Known rows, with every step that occurs:
A > H > C > D: -4	-14	-7	12	-15	15	8	-17	-10	-20	-7	-12	6	-28	5	-3	-3	-11	-1	-17	-14	-12	-10	-18	50	2	-14	9	4	15	-17	17	-14	3	-7	8	-14	-18	24	-15	-21
C > D > J > Q > S: -34	-27	7	18	-18	-10	-9	-16	14	13	20	11	2	-6	24	-3	4	45	-3	-31	9	4	30	-3	20	20	13	-1	57	-18	10	4	27	-39	0	-18	-11	-14	-5	-26	4
E > M > D > R: -2	-8	-6	38	-11	-13	-16	-16	4	-4	12	13	13	1	41	-2	33	-5	4	-36	5	-13	12	11	22	31	-9	-24	-7	-28	16	40	-1	-33	1	1	-3	7	28	-3	0
N > H > C: -17	-20	-19	-1	-2	9	8	-18	3	-8	-22	0	3	-17	-3	0	11	-13	17	1	-12	-18	-6	-16	53	-18	-17	25	5	18	-22	23	-38	7	-17	12	-7	-7	15	-7	-12
Q > K > D > J > E > M: -22	-30	31	6	-9	-10	-13	-17	14	24	5	25	-10	-12	28	-14	10	5	11	-8	-31	-6	15	-35	14	-10	1	1	43	18	-15	38	13	-45	13	-35	-13	-15	29	-44	26
W > H: 4	-6	-9	-18	13	-15	-9	13	21	2	10	9	16	-10	-13	4	-1	4	11	7	14	3	-14	-13	34	-8	7	22	-2	7	-15	15	0	-12	-13	1	-1	3	4	-9	-10
Y > Q > S > H: 6	-10	-15	-1	10	-6	-28	-41	-3	18	16	16	18	13	-9	-3	7	9	-11	-18	17	-12	16	24	13	-1	8	5	10	-2	-18	40	19	13	-13	7	-24	-11	-7	-5	-13
H > C: -4	-1	-14	15	1	22	4	-4	-22	-7	-17	-12	-6	1	9	1	-10	-13	1	-14	2	-14	6	-17	20	-6	-22	6	-4	1	-12	13	-30	3	-4	5	-4	-10	19	-10	-18
E > R: 13	7	-7	18	-28	1	5	3	24	-3	15	-13	1	10	18	-3	6	-17	0	-13	12	5	6	-9	-8	-4	-30	-9	3	-4	3	4	0	-16	8	5	12	8	12	0	4
A > H: 12	-7	5	-2	-2	-13	-1	-20	3	-15	7	-10	15	-14	-7	-14	-4	-9	14	5	-16	-1	-19	-3	25	-2	4	9	5	16	-10	-4	5	11	3	6	-3	-9	2	-8	-7
J > D > K > E: -16	11	11	8	-24	-2	-20	22	1	21	-3	-1	2	-16	14	0	9	-22	-48	9	-10	5	16	5	17	-8	2	-3	6	3	-6	7	13	-33	-10	-14	-11	-16	14	-24	20
N > H: -14	-21	-5	-14	-4	-12	4	-15	23	-2	-6	9	9	-17	-12	0	18	-1	16	14	-15	-6	-14	-2	36	-11	0	18	7	16	-11	12	-10	4	-12	8	-2	0	0	0	4
W > H > A: -4	-4	-16	-4	17	-18	-17	-1	27	5	18	-9	3	-10	-7	-7	13	5	14	15	13	-2	-5	-38	41	-32	-1	31	1	12	-14	9	-21	-25	-6	-6	0	9	10	-10	-27
S > H: 11	-6	-4	-1	7	-4	-2	-26	-3	4	2	11	16	0	-18	-22	2	-8	-18	-5	-8	-7	-13	17	24	-4	1	3	-2	14	-8	14	22	20	-16	16	-22	-1	-3	2	-1
H > C > D > F: -11	0	-18	16	-28	26	14	6	-8	4	-10	8	-15	-18	24	8	9	-2	-13	-31	12	-10	4	-12	34	36	-23	3	0	-7	6	15	-30	-16	-9	-2	4	-1	25	-18	2
A > H > Y > Q > M: 29	-34	-11	17	-7	-23	-7	-54	9	-9	18	-20	8	-12	-2	-6	5	-14	20	-7	-6	-14	-12	3	46	-4	-18	8	-7	11	-39	13	10	6	-15	-29	-12	-13	-7	-3	-12
K > D > R: -14	-7	-5	-18	-12	19	-1	19	15	19	18	13	-2	10	16	-27	23	0	6	-8	-16	17	0	9	-4	30	-4	0	-3	-16	-9	36	2	-11	-4	-1	8	12	18	-11	3
W > H > Y: 16	-19	-11	-2	3	-18	7	-9	22	-1	26	4	26	-3	-12	5	0	-7	20	5	20	-3	-22	-18	48	-24	-19	16	-16	4	-20	10	6	-28	-22	-10	-6	1	6	2	-19
S > H > N: 10	8	-31	-9	-15	26	5	-28	-7	-3	20	27	5	-7	-6	-24	3	-10	-11	-21	-13	16	-21	14	23	2	-3	8	-9	30	-19	10	9	19	-26	4	-19	-8	6	10	-8
A > H > Y > Q > M > D: 10	-28	-15	24	1	-31	10	-51	-2	-11	27	-22	19	-7	8	3	16	-20	7	-13	2	-17	1	3	51	9	-4	0	-3	3	-23	26	15	-6	-18	-26	-15	-15	5	3	-11
S > Q: 6	16	-14	11	7	-4	10	-10	2	12	-7	9	-2	-11	-16	-5	1	-15	-7	-2	27	7	8	16	-14	15	19	-8	4	4	-6	4	6	23	-7	-4	-5	-14	-6	3	8
Y > Q > S > H > C > D > R: -2	-20	-35	12	-10	19	-29	-35	-9	22	12	18	18	6	12	-14	16	7	-20	-45	15	-12	25	23	28	23	-22	9	-1	-16	-16	63	-5	4	-24	5	-27	-10	18	-16	-23
M > D > J > E > C: -36	-4	-6	31	-10	-14	17	-18	-4	4	26	-13	12	6	35	-1	5	-10	6	-27	8	-6	25	-24	26	18	29	-9	40	0	16	20	28	-39	7	-25	-11	-18	19	-27	-4
H > Y > Q: 24	-11	-14	24	-11	-10	6	-20	2	17	19	-2	4	13	-6	11	12	-22	2	-7	21	-1	2	4	6	-5	-15	2	-21	-8	-16	4	1	0	-15	-20	-2	-14	-6	9	-17
E > C > D: -17	-15	-13	12	-22	27	11	0	-3	-4	-15	-11	-11	-23	20	23	12	-7	-3	-28	9	-8	15	-6	19	9	-18	-1	3	-1	-4	29	8	-33	3	-5	-19	-6	23	1	2
H > C > D > M > E: -21	-4	-19	34	-10	10	11	-18	-18	-2	-21	9	-10	-36	12	-3	4	5	-18	-19	-6	-21	13	-25	27	1	-12	-15	-27	-2	-2	19	-18	-27	-15	7	7	-12	34	-35	-11
M > E > C > D > J > H > A: -40	-4	-19	40	-24	-16	6	-47	5	6	27	-8	-5	-28	18	-10	16	-3	20	-5	19	-9	8	-49	42	-21	11	-6	19	21	10	22	12	-58	8	-5	-10	-7	18	-40	-32
Y > Q: 14	4	-15	7	0	-8	-12	7	2	17	0	5	-5	6	-7	9	14	-11	-9	-3	15	8	14	8	-14	14	17	8	-5	-2	-15	12	-5	20	-5	-14	4	-12	-10	-1	-9
D > M > E > R: 8	11	-15	34	-18	-25	7	-24	16	0	3	7	0	-19	13	-19	8	-2	-3	-4	-1	-7	9	-16	-4	-8	-9	-30	-28	-4	12	2	4	-33	1	5	36	6	20	-28	5
N > H > C > D > M > E > R: -24	-17	-31	28	-32	-3	21	-30	24	-5	-15	10	3	-45	13	-3	26	-7	2	-13	-8	-21	2	-34	53	-16	-28	-1	-14	13	-8	31	-28	-32	-19	17	14	-5	39	-29	-5
E > M > D > C: -15	-17	8	24	8	3	-11	-20	-20	-6	-4	7	4	-11	44	16	19	-7	-16	-33	1	-24	16	9	30	21	-4	-22	5	-21	8	28	-2	-36	16	1	11	-15	34	-6	-6
M > E > C > D > R: -25	8	-33	16	-28	3	20	-20	-1	7	6	8	2	-24	26	2	21	-13	7	-19	10	3	-1	-7	-1	16	-12	-17	-24	2	19	43	1	-45	0	4	-2	-2	30	-20	-15
M > D > J: -40	-5	10	16	1	-9	13	0	-22	3	16	-14	12	16	21	-12	0	-3	-4	-14	10	2	29	-6	18	30	32	-11	32	-8	26	12	18	-27	6	-16	1	-9	13	-12	3
D > K: 8	-4	10	8	2	3	-22	10	-26	2	-25	5	-1	-11	10	-8	-7	-8	-18	8	-21	6	4	-7	-6	-3	-7	-1	-4	12	16	-4	-12	-18	6	-12	-2	-7	15	-15	22
C > D: -15	-10	0	1	-16	7	8	7	7	4	0	10	-3	-18	5	12	12	9	-20	-12	1	2	4	-1	4	12	0	-5	5	-1	2	5	8	-17	-9	1	-10	-1	8	2	6
K > E: -15	12	-11	-12	-12	12	19	4	18	17	11	-2	3	-21	-12	-14	2	-12	-14	7	8	-3	-11	4	6	-20	5	12	-8	4	-19	18	7	-8	-12	2	-7	-6	-9	-25	-8
D > R: 8	-4	-11	3	-11	4	-13	4	5	9	12	9	8	11	14	-26	12	1	7	-10	-4	13	1	17	-4	29	-19	3	-14	-17	12	10	-12	-4	-4	-6	12	15	8	-5	-1

Rows:
-24	2	-1	-3	3	-6	14	-8	7	15	1	21	-10	-24	2	-21	18	11	-4	6	-17	-3	3	-15	3	-1	23	-20	-19	-1	-13	27	16	-27	-8	6	20	-1	22	-32	7
K > D > M > E
-19	-30	-14	16	-10	-22	24	-46	18	28	7	17	21	-26	-1	20	48	-38	-5	-3	6	-29	2	-4	61	-31	-21	14	-9	16	-24	61	-11	-41	-29	-19	-23	-20	22	-9	2
N > H > Y > Q > K > E > M > D
-30	-8	15	-8	11	10	13	-2	-13	35	-13	14	-12	-6	-4	-26	-1	-14	-7	1	4	14	34	-4	-8	19	19	1	38	19	-7	33	7	-10	5	-31	-6	-22	20	-24	35
S > Q > K > D > J
-16	6	-7	11	-17	-7	17	-4	25	13	11	12	-8	-18	13	-23	20	-4	-3	-3	-11	0	7	-22	-3	-3	2	-25	-15	-4	-11	30	17	-36	2	9	32	3	30	-32	10
K > D > M > E > R
-19	-3	-6	17	-11	-16	10	-17	3	9	-5	22	-4	-40	4	-1	16	21	-21	-7	-9	-7	9	-12	9	8	13	-26	-22	-2	10	7	12	-35	-12	0	12	-4	16	-26	8
C > D > M > E
-16	6	-17	21	-22	3	6	-10	22	15	21	9	13	-21	26	-14	31	-16	-10	-28	14	-13	0	15	22	7	-3	-11	-15	-19	-1	52	9	-37	-12	2	-9	0	16	-28	-9
K > E > M > D > R
23	14	-16	25	-32	-22	9	-12	51	6	35	7	12	3	20	-2	8	-8	0	-13	1	3	-8	-22	-12	-17	-16	-8	15	5	-3	-12	13	-12	-1	-2	9	-2	3	-14	-1
J > E > R
2	-17	-19	13	5	-27	9	-18	20	31	25	15	26	-20	0	23	28	-33	-10	-9	33	-19	-1	-16	59	-27	-15	18	-18	7	-27	65	1	-54	-28	-28	-20	-20	27	-18	-14
W > H > Y > Q > K > E > M > D
12	6	-19	-12	-24	17	7	-22	3	-20	25	5	6	-21	6	-16	-5	-10	19	-10	-21	20	-26	-6	23	5	3	14	-4	32	-22	-2	-8	12	-7	-2	3	-16	8	2	-15
A > H > N
-16	-17	-12	17	-7	5	10	-5	16	34	-24	19	-16	-45	9	8	23	4	-44	-22	-10	-8	30	-3	30	-9	-26	12	10	-1	-15	23	0	-45	-16	-39	-8	-17	20	-39	31
J > Q > K > E > C > D > M
-19	5	5	14	13	-7	0	14	-41	3	-11	3	12	0	21	8	6	-14	-35	-1	-9	0	19	-8	4	13	12	-16	4	2	35	12	-4	-34	1	-5	-5	-11	31	-4	22
M > D > K
3	-47	-23	5	-7	-25	-1	-50	25	2	5	-1	3	-16	-7	7	29	-5	26	1	-2	-17	-4	3	54	-15	-20	20	-8	13	-37	28	-5	-2	-32	-27	-13	-5	-7	5	1
N > H > Y > Q > M
-7	-23	2	30	-8	2	-21	-20	-11	1	15	-4	5	3	6	-34	-19	4	22	-14	7	-8	10	-27	58	-1	4	11	40	4	-7	-1	4	-2	-1	-12	-3	-9	2	-39	-21
D > J > H > C
-9	-29	-10	24	-18	24	-5	-5	-1	-4	-27	-6	-18	-37	23	9	16	8	-10	-37	-4	-15	27	-2	33	14	-20	-7	-10	-14	-6	22	7	-38	-1	-17	-4	-2	29	-12	14
E > C > D > M
-20	-17	16	-19	25	7	2	7	-7	34	-10	30	-14	-2	16	10	17	5	-36	-3	-28	12	20	-2	3	11	-16	12	34	-1	-11	11	-14	-23	6	-27	17	-18	26	-18	25
J > Q > K > D > C
-11	2	-8	11	-44	19	7	25	15	17	-3	4	0	-37	19	-8	6	-17	-46	-8	-3	8	4	-10	-1	-9	-24	-1	-6	9	8	20	3	-50	-5	-5	-10	-10	22	-31	21
C > D > K > E > R
-1	-7	10	43	1	-14	-24	-7	-22	-10	-19	11	4	-18	36	14	18	-12	-16	-20	-8	-16	14	-9	19	7	0	-27	0	-5	21	28	-1	-45	9	-4	-14	-11	33	-9	17
E > M > D > K
-34	-16	-8	27	-16	-35	5	-30	17	5	10	11	-15	-30	22	-10	8	35	-1	-16	-1	4	13	-13	14	22	24	-10	34	3	4	7	28	-36	-11	-33	-8	-13	-8	-36	8
C > D > J > Q > M > E
-29	-14	20	-30	15	15	10	12	-13	24	-10	14	-8	-1	5	4	10	-6	-15	7	-26	2	14	-16	-1	-7	-13	6	16	16	-8	37	-9	-28	3	-15	-8	-3	33	-9	29
Q > K > D
9	3	-13	43	-18	-34	-11	-31	31	4	35	27	21	-6	41	2	36	1	2	-34	-4	-13	-2	-8	14	15	1	-23	4	-15	10	23	12	-28	-7	-5	-6	-1	17	-17	-4
J > E > M > D > R
-15	-22	17	17	-25	-10	-11	-15	38	13	26	17	-10	-12	26	-24	12	13	26	-17	-15	0	-1	-27	15	1	27	-5	41	3	-23	27	35	-29	10	-18	-9	-11	5	-43	1
K > D > J > E > M
-1	-9	-16	25	-28	2	-6	-9	8	6	-6	12	-3	-34	25	17	11	-6	-16	-19	-15	-3	4	-26	8	-7	-10	-3	11	16	1	11	10	-43	-1	-19	-26	-19	25	-25	12
J > E > C > D > K
-27	4	-35	17	10	12	15	-20	-18	10	-24	-14	-11	-45	16	-7	7	-30	-28	-21	23	-16	32	16	22	14	8	-10	4	10	-12	55	14	-27	-16	-27	-31	-24	20	-25	30
S > Q > M > D > K > E > C
-18	-29	14	16	-24	-9	-13	-6	12	10	27	13	7	-15	3	-19	1	24	-1	-15	5	6	8	-12	41	15	20	1	44	0	6	-5	34	-21	-5	-16	-9	-2	-4	-26	0
C > D > J > H
-16	-41	-5	-16	-1	-9	19	-23	14	32	3	19	6	-6	-12	13	38	-24	8	15	-15	-5	1	-10	39	-21	-20	25	0	24	-31	45	-16	-18	-23	-22	-10	-12	19	3	12
N > H > Y > Q > K > D
32	-15	-18	23	-5	-13	1	-46	-4	16	16	10	20	13	-24	-11	14	-27	-19	-8	10	-8	-10	20	29	-8	-12	5	-21	9	-22	18	22	17	-29	-7	-26	-13	-8	10	-16
S > H > Y > Q
-5	-20	7	-9	15	3	-15	12	-9	39	-18	21	-18	-8	-2	0	24	-4	-26	-2	-20	3	38	-3	-3	10	1	8	-4	4	-24	38	-11	-10	-4	-35	11	-12	25	-19	28
Y > Q > K > D > M
-15	-7	8	-8	15	-9	7	10	8	30	-4	27	-10	1	5	12	20	6	-24	2	-22	11	16	-9	-1	-2	-7	8	35	5	-12	14	-3	-16	-4	-23	-2	-11	15	-10	32
J > Q > K > D
-14	-13	-26	8	-10	26	-21	-25	-19	31	-5	15	13	-26	-1	-10	5	-7	-47	-28	9	-20	20	9	30	-14	-10	15	-1	7	-25	64	0	-14	-27	3	-43	-30	17	-40	-12
Y > Q > S > H > C > D > K > E
-7	-8	-20	39	-5	-11	-3	-32	-2	2	8	27	6	-38	-3	-6	9	12	-11	-14	0	-20	-2	-30	59	-13	-2	-14	-6	1	-9	9	2	-20	-23	11	3	-5	21	-36	-17
J > H > C > D > M > E
-31	12	-24	15	-21	0	29	-23	-6	0	-2	0	-5	-32	15	22	13	-14	2	-11	14	-8	-2	-20	3	-5	1	-20	-14	16	9	35	7	-44	2	10	-10	-11	24	-15	-13
M > E > C > D
-40	-27	32	-22	5	15	3	10	-16	27	-5	6	-10	4	13	-21	-3	-1	-1	3	-25	7	27	-22	6	4	2	8	36	17	-2	34	2	-36	12	-33	-3	-9	29	-28	29
Q > K > D > J
